Known rows, with every step that occurs
budug, tosa: [ 3.11  2.17  2.33 -0.17  0.56 -4.93  3.04  2.42  1.48 -1.42  2.05  2.04
 -3.18 -0.45  1.75  2.56 -1.19  0.68]
nekoge, zoza, bupad, budug, tosa, lanesa, feri: [-3.65  0.74  1.70 -2.09  4.11 -4.78  1.94  0.57 -2.89 -5.84 -2.29  6.87
 -1.80  0.97 -0.11  0.17 -5.89  1.90]
bupad, budug, tosa: [-0.52  4.23  3.22  0.59  1.31 -1.54  2.65  5.48 -1.04 -3.03  3.50 -0.30
 -2.35 -0.58 -0.22  1.14 -2.51  0.11]
tosa, lanesa, feri, zoza: [-4.90 -5.90  3.39 -2.58  5.33 -5.87 -1.77 -1.67  0.18 -1.66 -3.75  4.24
 -0.07  1.29  1.06 -2.52  1.53 -2.61]
nekoge, budug, feri: [-3.48  5.78  3.52 -1.96 -0.81  4.77 -1.75 -2.20 -3.17 -1.33 -3.85 -0.30
 -3.82 -4.06  2.55  5.01 -4.32 -0.62]
bupad, budug, feri: [-3.42  6.51  4.70 -1.01 -0.85  2.06  0.41  0.09 -2.60 -3.03 -3.48 -3.06
 -1.81 -2.86 -0.70  2.57 -3.87 -0.96]
feri, zoza, bupad: [-3.21 -2.96 -4.92 -4.25  0.67 -5.83  0.85 -1.79  6.89  2.22 -1.09  2.92
 -0.74  1.60 -0.43  0.11  6.28 -1.53]
tosa, lanesa, feri, zoza, bupad: [-4.28 -3.39 -3.30 -4.83  1.82 -6.54  0.15 -2.57  4.66  0.06 -2.85  5.16
 -1.27  1.78 -0.50  0.17  4.03 -1.08]
budug, nekoge, zoza, feri: [-6.95 -7.22 -0.39 -2.51  6.08 -8.75  4.81  4.43  1.76  2.95 -2.52  3.61
  1.51  2.00  1.46 -0.70 -1.49  2.09]
kuda, budug, tosa, lanesa: [ 7.33  0.13  7.62 -2.76  1.13 -5.87  0.00  0.69 -5.77 -4.34  2.93  3.88
  1.32  0.79  1.75  2.47 -2.13 -0.42]
kuda, budug, tosa, lanesa, feri: [-0.08 -0.05  5.27 -1.72  2.05 -3.55  0.34 -1.36 -5.36 -4.96 -0.55  5.99
 -2.77 -0.68  0.18  1.33 -7.18  0.47]
tosa, lanesa: [ 4.90 -0.88  5.25 -1.89  1.58 -2.89 -2.46 -0.18 -4.27 -3.33 -1.56  1.82
  3.83  2.35  1.77  0.63  1.32 -0.06]
lanesa, feri, zoza: [-7.26 -5.62  0.75 -1.64  4.51 -4.52 -0.55 -1.66  2.26 -0.13 -3.00  3.38
 -1.86  0.04  0.21 -2.70  0.84 -2.53]
kuda, budug, nekoge, zoza: [-5.63 -6.96  0.04 -3.06  3.85 -3.11  3.87  1.66 -2.42 -1.82  2.51  3.25
  2.00  1.24 -0.33 -0.88 -6.37  1.33]
bupad, budug, tosa, lanesa, feri, zoza: [-5.64 -4.16  4.74 -2.32  5.95 -5.91 -0.98  0.66 -0.70 -3.05 -2.32  3.91
 -0.65  1.04  0.62 -2.30  0.46 -2.62]
zoza, bupad, budug, nekoge: [-7.26 -2.91  3.50 -3.08 -0.98  3.68 -1.09  5.42 -2.06 -1.50  1.94 -3.76
 -0.46  1.23 -2.73  3.09 -1.74 -0.58]
lanesa, feri: [-5.26 -0.06 -0.07  0.20  1.34  0.41  0.31 -1.83 -1.36 -1.93 -2.43  3.36
 -3.76 -1.31 -1.13 -0.52 -5.75  0.87]
zoza, bupad, budug, tosa: [-0.92  4.62  0.57 -0.84  0.33 -2.68  3.40  4.91  1.18 -2.31  3.55  0.80
 -2.85 -0.16 -0.77  2.22 -1.04  0.36]

Rows
[-8.63 -4.97  5.57 -4.22  1.34  1.29 -2.19  4.58 -2.94 -2.86  0.15 -1.65
 -0.29  1.81 -2.16  2.15 -1.47 -1.38] | tosa, lanesa, feri, zoza, bupad, budug, nekoge
[-5.89 -0.96  4.15 -2.43  3.10 -3.42 -0.46 -0.35  1.25 -0.85 -3.63 -1.14
 -0.47 -1.04  0.59 -0.67  2.17 -3.87] | bupad, budug, feri, zoza
[-5.93 -1.40  3.43 -3.17  3.02 -1.55 -1.99 -1.84  0.97  0.30 -3.86  0.80
 -1.87 -1.81  2.70  1.01  1.68 -3.52] | nekoge, budug, feri, zoza
[-8.43 -4.87 -0.12 -1.67  5.16 -1.36  3.29  4.66 -1.86 -2.95  0.50  1.10
  2.78  2.39 -0.54 -1.93 -4.73  1.81] | bupad, budug, nekoge, zoza
[-3.11 -2.67 -2.50 -4.83  2.10 -8.21  1.22 -1.80  5.22 -0.47 -1.97  5.91
 -2.27  1.67  0.08  1.07  3.49 -0.94] | budug, tosa, lanesa, feri, zoza, bupad
[ 2.93  0.52  5.94 -3.13  3.01 -6.32 -0.47  3.16 -2.51 -4.59  0.30  2.89
  1.97  2.58  1.68  1.39  2.32 -0.89] | feri, zoza, bupad, budug, tosa, lanesa
[ 4.16  2.43  5.69 -2.48  1.76 -4.78 -0.18  3.25 -3.65 -4.97  0.85  2.53
  1.69  2.19  1.22  2.13  0.62  0.21] | zoza, bupad, budug, tosa, lanesa
[-2.37  1.63  3.36 -1.86  2.43 -3.33  0.30  0.37 -3.30 -5.34 -1.93  5.27
 -2.64  0.33 -0.41  1.23 -4.86  1.05] | zoza, bupad, budug, tosa, lanesa, feri
[-3.93  2.70  0.75 -1.36  2.13 -4.27  3.11  4.07  1.79 -2.67  2.16  2.44
 -3.99 -0.25 -0.82  1.16 -1.30 -0.36] | lanesa, feri, zoza, bupad, budug, tosa
[-8.45 -4.69  3.78 -3.61  0.32  1.95 -1.47  5.17 -0.99 -1.06  1.55 -3.44
 -0.24  1.42 -2.22  2.11  0.21 -1.66] | feri, zoza, bupad, budug, nekoge
[-3.72 -5.22  4.11 -2.66  5.46 -7.48 -0.74 -0.85  0.65 -2.31 -2.96  4.91
 -1.12  1.09  1.66 -1.60  1.02 -2.30] | budug, tosa, lanesa, feri, zoza
[-4.97 -3.66 -6.16 -4.62  1.36 -4.91  3.77  0.37  4.57  0.17 -0.70  4.05
  0.33  2.67 -0.55  1.38  0.18  2.07] | budug, nekoge, zoza, bupad
[-5.10 -0.12 -3.16 -5.22  0.34 -3.45 -0.03 -2.77  5.38  1.58 -2.96  2.75
 -2.54 -0.38  0.80  2.63  4.12 -1.78] | nekoge, budug, feri, zoza, bupad
[-3.67  6.83  1.92 -2.51 -1.84  0.85  1.17 -0.68 -0.34 -2.34 -3.47 -2.00
 -2.45 -2.46 -1.15  3.54 -2.33 -0.61] | zoza, bupad, budug, feri
[-6.78 -7.67  0.07 -3.05  5.50 -8.32  5.01  3.88  0.15  2.92 -0.29  3.83
  1.43  1.13  0.71 -0.68 -3.33  1.48] | kuda, budug, nekoge, zoza, feri
[-3.11 -0.86 -3.19 -5.18 -0.14 -6.34  1.27 -3.16  6.78  1.55 -3.46  2.49
 -1.87  0.25  0.23  2.13  4.92 -1.71] | budug, feri, zoza, bupad
[ 7.05  0.65  6.84 -2.07  1.87 -6.44 -0.32  1.64 -3.42 -4.29 -0.34  3.39
  1.54  2.00  3.06  2.51  0.44  0.36] | budug, tosa, lanesa
